What can hang from each mark:
ribefu: desiz
roza: desiz finof vogez
desiz: fimi lenep ribefu roza
lenep: desiz kufe
vogez: mesak ribefu roza
mesak: finof vogez
kufe: fimi lenep
fimi: kufe

Each row was made from one small tree. The marks that hang from a mark follow it in brackets, in alphabetical order. Every link used is in the known rows. Write each row's tree.
Known rows:
kufe{fimi lenep{desiz}}: [ 12 -15 -14  12 -14 -19  13   7  -5  -6  10  -8  -8 -29  -4  -9 -35   3
 -27  -3  20 -18   0 -16  30 -25   0 -24 -11  -3]
fimi{kufe{lenep{desiz}}}: [-13   1  -3   4  -2 -27   3  18  18  -9  12   2  17 -25   2  -6 -23   6
   1 -18   1   4  14 -17  28 -33  -9 -33   5   4]
lenep{desiz{fimi roza{finof}} kufe}: [  6  -7  13  42 -30 -35  16 -19 -18 -19  21  -2  23 -63  20   6  -5  18
 -18 -54 -37  -7   1  18 -55 -65 -20  10  -9   1]
roza{finof vogez}: [  8   6 -10 -15  -6  -6 -17 -12   9  -1   1   4 -25 -43 -14 -14 -16  22
 -10 -14 -45   3 -16 -15 -33 -38  29  26  -8  28]
kufe{fimi lenep}: [ 14 -16 -11  -3  -9 -10  -1   9   0   7  13  -5 -22 -24 -14 -14 -33   8
 -21   9  35 -15   8 -22  37  -6  10 -24 -18 -12]
kufe{fimi lenep{desiz{roza{vogez}}}}: [ 18  -9 -11   5 -17 -25  14  -3  -2   2   6  -4  -7 -47  -4 -17 -11  30
 -36 -23  16 -14  -4 -12  19 -26  -1 -14 -14  -8]
fimi{kufe{lenep}}: [-14   2   1  -7   2 -19  -8  21  21   2  13   5   7 -23  -7  -8 -20   9
   6  -9  13   4  22 -21  33 -17  -4 -33   0  -3]
mesak{vogez{ribefu}}: [-14   2   9 -19   1 -29  19   7  -3   7 -50 -12 -37 -11 -12 -17  30  -9
  -7  20   7  38   6  -1 -16  -5   1   8  -6   5]
vogez{ribefu}: [-21   3  17 -20  -4 -15   8  -1   1   5 -26   3 -23   7   5   3  10   6
 -10  14  -6  27  -8   8  -1   7  -7  13  -4  -1]
mesak{finof vogez{ribefu{desiz}}}: [ -9   9  -2 -13   4 -51   3  25 -10  -5 -53 -19 -62 -16 -17 -35  18  -3
  12  26   5  22 -18   4 -33  28 -10   5  -4  -3]
vogez{mesak roza}: [-25   9   5 -29 -17  18  12 -23 -16  -1  29   2 -16 -15  -1 -16  10  27
  -9  27   1  28 -11 -14  24 -27  -1 -12   1   4]
fimi{kufe{lenep{desiz{ribefu}}}}: [-14   8   1   1   1 -32  13  36  13 -13  16   1   9 -25   2  -7 -22  15
  -7 -24  -8  -1  21 -20  25 -29 -14 -33   9   2]
vogez{mesak ribefu roza{desiz finof}}: [-41   8  15 -52 -21   4  15 -43  -8 -20  22 -22 -52 -29  14 -12  -8  34
 -23  42 -21  65 -41  -9   3 -43  14  17  -3   7]
ribefu{desiz{fimi}}: [ -9   8  21  29 -21   8   9  14 -18 -30   2  -1   6  -4   8 -26 -28  27
   1 -19   2 -20  -8   4 -19   5  -7   0  13 -22]
desiz{fimi lenep ribefu roza}: [  0  31  42 -12 -42   5  34  38 -28 -12  21  11  15 -30   5 -26  24  62
 -33 -61  -3 -17   5   3 -16 -29 -37  -2   5 -55]
roza{desiz{fimi{kufe} ribefu} finof}: [ -8   6  22 -11  -4 -13   0  19   0 -54  26 -17 -21 -42  -5  -1 -46  33
 -10 -28 -29   5  -7 -13 -19 -48  10  10  14  -2]
mesak{vogez}: [  1   1  -6  -5   5 -19  13   8  -3   2 -29 -18 -19 -17 -17 -18  21 -13
  -1   8  10  17  12  -7 -15  -8   6  -3  -1   3]
lenep{desiz}: [ -1   1  -6  20  -5 -13  16  -3  -7 -16   0  -5  14  -6  12   8  -3  -6
  -8 -13 -19  -3 -12   8  -9 -24  -9  -1   7  10]
lenep{kufe{fimi}}: [ 15 -13 -12  22 -10 -19  -7 -10  -7  10  13 -16  -2 -13 -22  12 -18  -6
 -13 -14   1 -10  25 -15 -11 -19  -1 -12 -14   0]
roza{desiz}: [  1  -5  -2   2   5   2   5 -17   7 -21   8 -37   7   1  12  12 -14  13
  -4   1   4  16  -9   0  -9  -2  18   3   6  -9]
vogez{ribefu roza}: [-34   9  16 -40  -5 -20   3 -15   3  -1  -7  19 -28  -4   1   6  19  32
 -20  27  -7  32  -1   7   7  -2  -4  11 -14   1]
mesak{finof vogez{ribefu roza{desiz}}}: [-19   4  -4 -41  15 -56  -2  -1   2 -14 -36 -22 -64 -32 -22  -9  32  22
   3  42  11  46 -13   1 -23   6   9   7 -16   0]
desiz{lenep ribefu roza{finof vogez}}: [ 14  40   6 -27 -34  -1  17  14  -5   2  28   0  -8 -45  -1 -34  20  55
 -43 -58 -46  -8 -12 -17 -38 -41  -9  12  -4 -23]
ribefu{desiz}: [ -3  11  -1  24 -11   8   6   5  -6 -15   8 -10   4  12  13 -24 -20   6
   1  -7  -3 -15  -9   0 -13  19  -4  -5  10 -14]
roza{desiz{ribefu}}: [ -1   5   4  -4   8  -5  22  12   2 -24  14 -37  -4   4  13   8 -12  30
 -14  -6 -12   9   2  -8 -14   2  11   4  10  -9]
lenep{desiz{ribefu}}: [ -4  11   2  14  -2 -22  33  23 -14 -21   7  -4   2  -2  13   2  -2   9
 -20 -22 -35  -9  -2   0 -12 -18 -16   0  12   9]
kufe{lenep{desiz}}: [ -1  -8  -5  18  -8 -19  23   9   4   0  11  -8  12 -26  28  -7 -21  10
 -12  -1   0  -5   0  -4   8 -19   0 -17 -12   3]
roza{desiz vogez{mesak}}: [ -5   5   1 -13  -6  16  14 -27   3  -8  -1 -51  -7 -19   0  -8  -8  45
 -11  -5 -12  42 -18 -19 -13 -31  33  12  13   5]
ribefu{desiz{lenep{kufe} roza}}: [  8  23  -2  30 -42   6  14  -8  -9   0  31 -23  34  -9  20 -33  -1  22
 -14 -45  -5 -17   1  -2 -41  -4 -26 -17  -1 -49]
lenep{desiz{fimi ribefu roza} kufe}: [  0   3  23  41 -22 -44  39  13 -26 -19  16  -3  27 -44  21   7   9  43
 -27 -65 -37 -12  21  13 -48 -43 -34   1  -2  -7]

Which tree is each row?
[  4  24  11 -29 -17  -6  26   7 -15   2  18  -1 -35 -50   6 -38  21  54
 -30 -36 -45  11 -20 -14 -23 -28  -8  22   5   6] | desiz{ribefu roza{finof vogez{mesak}}}
[ 12  33   8 -23 -35   3  22  20 -14  -3  40   1  -4 -32  10 -31  15  30
 -37 -45 -30 -14 -13  -8 -24 -31 -25   2  -2 -32] | desiz{lenep ribefu roza{finof}}
[ -5  23  29  14 -38  -6  27  40 -25  -8  25  -8  21 -24  -4  -8 -16  46
 -28 -50 -25 -17  33 -18 -38 -48 -20 -13  -3 -32] | desiz{fimi lenep{kufe} ribefu}
[ -9  10  28  19 -25  -9   8  17  -5 -25  14   7  16 -31  14 -39 -16  44
  -1 -43  19 -16   0   2  -1   0 -24 -18  12 -39] | ribefu{desiz{fimi{kufe{lenep}} roza}}
[-16  25  20  -9 -35  -1  21  -1 -10  -2  -7  -7  -3   8  19 -28  12  23
 -22 -16  -1  14 -22  11 -17  11 -27   4   2 -42] | vogez{ribefu{desiz{lenep roza}}}
[ -6  10 -13 -14 -20   1  -8 -37   8 -22  57 -25   3 -38   5   7 -22  28
 -22   1 -24  13  -5 -15 -33 -55  23  -3 -16 -11] | vogez{roza{desiz{lenep{kufe}} finof}}
[  9  18 -11  31 -38  10   4   3 -13  -7  27 -31  16   5  -5 -25 -33   6
 -17 -28  -3 -25   7 -20 -26 -13 -10 -26   2 -37] | ribefu{desiz{lenep{kufe{fimi}}}}
[-17  -3  27  -1 -10 -14  -6  27   4 -17   4  18   8 -37 -11  -8 -27  31
   6 -23  18  -2  18 -10  22 -32  -8 -21   2 -11] | desiz{fimi{kufe{lenep}}}
[  3  25  36   9 -45 -11  32  30 -26  -4  30   0  29 -41   7 -16  17  62
 -34 -71 -16 -16  26  -3 -41 -41 -37 -10  -6 -50] | desiz{fimi lenep{kufe} ribefu roza}
[-12  13  -5 -22 -12  12   1 -26   8 -22  36 -20  14  -8   2   8   0  37
 -19   6   3  15  -1 -10  -5 -26  16 -10  -7 -23] | vogez{roza{desiz{lenep}}}
[-10   0  35  -6 -15 -21   1  15   2 -12   8  25  18 -55   1 -17   7  47
  -2 -44  28   0  13   5  19 -25 -25 -17  -1 -29] | desiz{fimi{kufe{lenep}} roza}
[  3   9  -2   1 -22  -9  20 -27 -12 -11   7  -5  -2 -47  12 -19  14  21
 -22 -34 -39  13 -38   4 -24 -52  -8  16   7  13] | lenep{desiz{roza{finof vogez{mesak}}}}
[-15  23  25  -8 -34  10  -6  22  -5 -20  12  11  29 -21 -25 -12 -15  24
  -4 -42   9  -4  12 -15   7 -55 -18 -26  12 -34] | desiz{fimi{kufe} lenep}
[-17   9  49 -25 -29  -5  20 -10 -19   0 -26  13 -15 -48   0 -25  33  70
 -18 -34  -2  34 -19  11 -11 -27 -15  24   3 -16] | desiz{fimi roza{vogez{mesak ribefu}}}
[ -8   3  -2 -27  11 -55   0  21  -6   4 -57 -13 -66 -24 -26 -21  31  -6
  12  31   8  31 -12   4 -23  14  -7   7 -11   7] | mesak{finof vogez{ribefu}}
[ -9  11   5 -30  -8 -19 -10 -13  10   4 -20   6 -45 -38 -11 -12 -10  26
 -18  -2 -49  25 -24 -10 -33 -31  22  39  -9  28] | roza{finof vogez{ribefu}}
[ 15  -7  -3   4 -15 -30  30  22 -13  -8  18  -4 -14 -36   5 -17 -12  28
 -41 -24  13 -23   3 -12  26 -16 -17 -21  -9 -14] | kufe{fimi lenep{desiz{ribefu roza}}}
[  7  12  -3 -17   4 -11   5  -2  12 -24  14 -34 -32 -40   0  -6 -28  50
 -25 -21 -56  13 -17 -23 -47 -35  40  30   3  18] | roza{desiz{ribefu} finof vogez}
[  9  18  27  -9 -49  13   3  -4 -19 -17  25  15  12 -56   1 -27   4  34
 -22 -47  -2 -11 -24   8 -26 -55 -19   7  -6 -45] | desiz{fimi lenep roza{finof}}
[ -1   5  -4  38 -10 -41  33  14 -13  -7  19 -19  17 -14  17  15  -9  10
 -23 -36 -52 -10  26  -6 -41 -34 -18  -7   0  15] | lenep{desiz{ribefu} kufe}
[  3  -1  15  40 -24 -39  20 -16 -13  -8   1  -5  35 -57  11   7  13  46
 -22 -67 -34  -1  12  12 -55 -57 -15   8  -6  -1] | lenep{desiz{fimi roza{vogez}} kufe}
[ 13 -11 -18  40 -16 -32   7 -15 -14  -6  11 -21  12 -18 -10  17 -20 -13
 -23 -27 -18 -13  16  -7 -20 -43 -10 -13  -6  10] | lenep{desiz kufe{fimi}}
[-11  17   2 -15 -16 -13  -6  -9   5  -5 -16  -2 -43 -30  -2 -25 -22  29
 -19  -8 -52  16 -29 -10 -43 -21  19  35  -2  18] | roza{finof vogez{ribefu{desiz}}}
[ -4   0   1  14  -7 -26  36  30   1  -3  15  -8   3 -26  28 -10 -21  23
 -23  -8 -13 -10   6  -9   4 -16  -5 -16  -8   4] | kufe{lenep{desiz{ribefu}}}
[ -1   1  21  -5  -8  -8  12  12  -9 -48  24 -22 -24 -37  10  -3 -43  36
 -18 -17 -31   1 -17  -7 -33 -37  17  25   5  -3] | roza{desiz{fimi ribefu} finof}
[  2  23  -8  36 -37  11  10   0  -8  -3  30 -30  29   5  12 -24 -25   9
 -10 -27 -11 -18   7 -12 -38 -10 -10 -20   1 -35] | ribefu{desiz{lenep{kufe}}}
[-10  36  41 -21 -37  -5  19  46 -16 -22  23  17  22 -34 -12 -25  19  60
 -25 -76  -1 -11  16  -9   1 -42 -44 -21  15 -53] | desiz{fimi{kufe} lenep ribefu roza}
[  0   1  14  18 -29   7  11 -11  -4 -24  23 -45  33 -20   6  11 -27  34
 -14 -30   1   8   8  -5 -38 -47  10  -7  -2 -33] | roza{desiz{fimi lenep{kufe}}}
[-34   5  16 -37   0 -17   6 -27  12 -19   1 -10 -22  -3  10  17   8  41
 -23  28  -4  46  -8   5  -2  -5  11  13 -10  -6] | vogez{ribefu roza{desiz}}
